Known rows, with every way that one mark hangs from another
{K539 {K465 K117 K720} K722}: -5.91 2.83 -0.42 5.84 0.31 -1.34 -0.85 3.48 -1.49 0.08 2.20 1.14 0.85 2.92 -5.46 0.97 4.76 0.54 2.23
{K722 {K539 {K465 K117 K720}}}: -5.74 3.05 0.10 6.79 0.30 -1.02 -0.64 2.81 -1.89 -0.04 1.86 1.69 1.05 2.62 -5.65 0.30 5.72 0.11 0.89
{K722 {K539 {K465 {K720 {K88 K372}}}}}: -5.59 2.15 -0.70 5.89 -0.80 -3.32 0.89 1.57 -2.09 0.88 0.98 1.97 0.74 1.32 -5.71 -0.54 7.01 0.35 -1.62
{K372 {K88 K720}}: -2.91 0.11 -0.34 3.67 -1.18 -1.41 -1.33 2.99 2.89 -0.43 -0.55 -4.46 0.91 2.29 -3.55 0.28 2.14 0.83 0.28
{K372 K88}: -3.20 1.22 -0.64 3.12 -0.81 -1.51 -1.42 2.36 2.30 -0.67 1.31 -2.91 0.81 1.44 -2.65 0.29 2.93 0.73 1.18
{K539 {K465 K720}}: -4.59 3.71 0.35 4.02 0.75 -0.69 -0.49 3.74 -0.42 0.33 0.76 0.49 0.39 1.99 -5.04 0.32 3.95 -0.16 1.65
{K88 K117 K372 {K720 K465}}: -1.89 -1.99 0.04 3.19 -3.00 -1.58 -0.88 4.50 1.15 0.03 -0.23 -4.53 1.31 1.20 -7.68 0.44 -1.06 0.60 -0.83
{K720 K465}: -2.37 1.23 -0.03 2.20 0.35 -0.41 -1.66 4.72 0.60 -0.57 1.82 -1.87 0.82 1.86 -5.33 0.69 0.36 0.69 2.28
{K88 K117 K372 K720}: -2.15 -1.47 -0.78 4.39 -3.34 -1.86 -0.83 2.40 1.36 0.46 -0.87 -4.15 1.24 1.32 -5.63 0.08 1.10 -0.17 -1.97
{K722 {K539 {K465 K117}}}: -4.70 2.42 -0.74 6.99 0.01 -0.61 -1.11 1.27 -1.04 -0.21 1.74 0.85 1.40 2.54 -4.24 0.31 6.86 -0.14 1.65
{K88 {K720 K465}}: -2.09 0.02 0.27 2.69 -0.06 -0.33 -1.56 5.35 1.32 -0.28 -0.11 -3.38 0.88 2.73 -6.29 0.74 -0.29 0.75 1.39
{K88 K117 K372}: -2.43 -0.36 -1.07 3.81 -2.96 -1.97 -0.94 1.76 0.67 0.25 1.04 -2.61 1.13 0.47 -4.67 0.00 1.89 -0.30 -0.96
{K88 K372 {K720 K465}}: -2.30 -0.20 0.54 2.74 -2.37 -1.50 -1.02 4.56 1.39 -0.08 0.01 -2.94 1.02 2.01 -6.29 -0.09 0.81 0.97 0.05
{K372 {K88 K117 {K720 K465}}}: -2.25 -2.23 -0.05 2.85 -1.42 -1.23 -1.21 5.06 2.47 -0.68 -0.17 -6.42 1.24 1.34 -6.97 1.21 -1.60 1.22 0.59
{K539 {K465 K117}}: -4.16 3.30 0.49 5.34 -0.73 -0.38 -1.12 2.80 -0.57 0.42 1.52 0.07 1.23 2.82 -4.13 0.09 5.53 -0.34 2.82
{K465 {K539 K722} {K720 K88}}: -5.31 2.88 -1.78 2.53 0.42 -2.54 -0.86 3.81 -0.90 0.02 3.81 0.76 -0.47 1.71 -5.95 1.67 1.69 0.89 0.45
{K88 K720}: -2.31 0.64 -0.59 3.85 -0.48 -0.57 -1.53 3.22 1.55 0.08 -0.63 -2.99 0.85 2.86 -4.26 0.33 1.70 -0.01 0.24
{K720 {K88 K117 K372} {K465 K539}}: -3.09 0.69 -0.33 1.21 -3.17 -2.66 -0.47 4.55 -0.23 0.34 3.57 -1.83 0.40 -0.01 -8.04 0.87 -0.21 0.55 -0.16
{K720 {K88 K117} K465}: -2.15 -1.20 -0.75 2.62 -0.29 -1.81 -0.64 4.75 -0.81 0.52 1.47 -3.10 1.15 1.30 -7.39 0.90 -0.70 0.38 0.71
{K88 K117 K720}: -1.87 -1.13 -1.11 4.27 -1.01 -0.72 -1.35 3.15 1.33 0.19 -1.01 -4.56 1.12 2.02 -5.69 0.87 -0.07 -0.41 -0.64
{K722 {K539 {K465 K117 {K720 K88}}}}: -5.97 2.52 -0.14 6.85 0.23 -2.32 0.20 2.95 -3.08 0.91 1.75 2.03 1.10 2.93 -6.23 0.02 6.37 0.25 0.08
{K539 {K465 K117 {K720 K88}} K722}: -6.14 2.28 -0.58 5.95 0.37 -2.60 -0.02 3.56 -2.72 1.08 2.02 1.47 0.89 3.23 -6.06 0.69 5.50 0.69 1.52

Rows
-2.32 0.39 -0.15 1.59 -1.26 -0.08 -1.77 5.73 1.52 -0.63 1.64 -4.18 0.25 1.30 -8.36 2.01 -2.86 0.38 0.94 : {K88 K117 {K720 {K465 K539}}}
-3.48 0.08 -0.85 3.55 -0.42 -2.50 -0.13 4.18 -1.44 1.10 0.96 -1.87 0.77 1.50 -6.80 0.54 0.32 -0.19 -1.20 : {K465 {K720 {K88 K117}}}
-2.91 -0.16 0.06 1.36 -1.97 -0.91 -1.55 5.55 2.88 -1.14 1.82 -5.67 0.31 0.70 -7.67 2.01 -2.39 1.18 1.03 : {K372 {K88 K117 {K720 {K465 K539}}}}
-3.22 0.76 0.69 3.30 -1.01 -1.82 -0.96 5.47 -1.48 0.64 2.65 -1.07 1.38 2.96 -6.43 0.12 1.62 0.87 2.10 : {K720 K88 {K465 K117}}
-3.66 3.44 0.93 1.79 -1.51 -0.16 -2.16 5.82 0.18 -0.73 4.74 -0.61 0.40 2.08 -6.52 1.20 0.26 0.71 3.26 : {K720 {K465 K117 K539}}
-2.81 0.36 0.10 2.33 -2.00 -2.86 -0.27 4.08 -0.45 0.63 1.79 -1.07 1.00 1.42 -5.98 -0.41 2.24 0.94 0.27 : {K720 {K88 K372} K465}
-4.13 1.54 0.02 3.39 -2.18 -3.51 0.22 3.52 -1.09 1.14 1.35 0.16 0.58 1.62 -5.31 -0.78 3.31 0.43 -1.62 : {K465 {K720 {K88 K372}}}
-5.28 2.64 -1.29 4.83 1.61 -1.21 -0.71 2.83 -0.59 -0.11 1.34 0.68 0.32 2.04 -4.96 1.25 4.20 0.50 1.78 : {K539 {K465 K720} K722}
-2.99 1.95 0.73 1.25 -2.95 -1.17 -1.38 5.11 1.87 -0.53 1.95 -2.10 0.11 1.40 -6.94 0.66 0.03 0.99 0.56 : {K88 K372 {K720 {K465 K539}}}
-2.63 -0.50 0.48 2.50 -0.84 -1.11 -1.39 5.08 2.71 -0.82 0.07 -4.82 0.95 2.18 -5.61 0.71 0.16 1.61 1.42 : {K372 {K88 {K720 K465}}}
-4.42 2.44 -0.68 2.50 -0.71 -0.75 -2.36 4.92 0.02 -1.12 5.26 -0.39 0.36 2.12 -6.43 2.11 0.51 1.41 3.49 : {K720 {K465 K117 {K539 K722}}}
-2.48 -1.74 -0.89 4.02 -1.81 -1.48 -1.16 2.90 2.66 -0.28 -0.76 -6.05 1.17 1.50 -4.95 0.86 0.42 0.44 -0.61 : {K372 {K88 K117 K720}}
-5.50 3.83 0.99 2.93 -4.01 -3.30 -0.31 4.62 -1.56 0.98 4.24 1.42 0.13 1.84 -6.41 -0.34 3.13 0.56 -0.70 : {K465 K117 K539 {K720 {K88 K372}}}
-5.22 3.89 1.20 5.06 -0.51 -0.79 -0.67 4.35 -1.34 0.55 1.61 0.99 0.88 2.86 -5.50 0.04 4.52 -0.07 2.03 : {K539 {K465 K117 K720}}
-3.04 -0.67 -1.85 2.38 -0.44 -0.59 -1.94 4.86 1.34 -1.03 2.14 -4.00 0.24 1.34 -8.29 2.90 -2.60 1.03 1.15 : {K88 K117 {K720 {K465 {K539 K722}}}}
-3.70 -0.19 -0.53 3.68 -2.74 -3.62 0.40 3.44 -1.31 1.31 1.14 -1.42 0.87 0.81 -6.74 -0.31 1.40 0.08 -2.43 : {K465 {K720 {K88 K117 K372}}}
-4.14 2.13 -0.70 2.07 -0.97 -2.19 -0.47 4.68 -0.98 0.64 2.96 -1.06 -0.13 0.88 -7.46 1.27 -0.38 -0.18 -0.72 : {K465 K539 {K720 {K88 K117}}}
-5.94 3.01 -0.99 3.64 -0.93 -2.63 -1.04 4.52 -1.78 0.28 4.72 1.24 0.01 2.61 -6.41 1.38 2.17 0.97 0.86 : {K465 K117 {K539 K722} {K720 K88}}
-2.42 -1.44 -0.47 2.68 -2.61 -2.94 -0.10 4.04 -0.72 0.78 1.51 -2.64 1.26 0.63 -7.34 0.10 0.42 0.58 -0.68 : {K720 {K88 K117 K372} K465}
-2.70 -0.89 -1.29 3.93 -3.01 -3.20 -0.08 1.90 -0.48 1.13 0.95 -2.31 1.21 0.75 -5.35 -0.28 2.55 -0.17 -1.75 : {K720 {K88 K117 K372}}
-2.57 0.10 0.17 1.65 -3.54 -1.28 -1.22 5.05 1.61 -0.36 1.80 -3.72 0.37 0.57 -8.31 1.19 -1.75 0.58 -0.42 : {K88 K117 K372 {K720 {K465 K539}}}
-5.73 3.59 -0.75 3.49 -0.80 -1.39 -1.87 4.37 -0.58 -0.61 4.72 0.85 -0.05 2.28 -5.75 1.67 1.60 0.86 1.51 : {K465 K117 {K539 K722} K720}
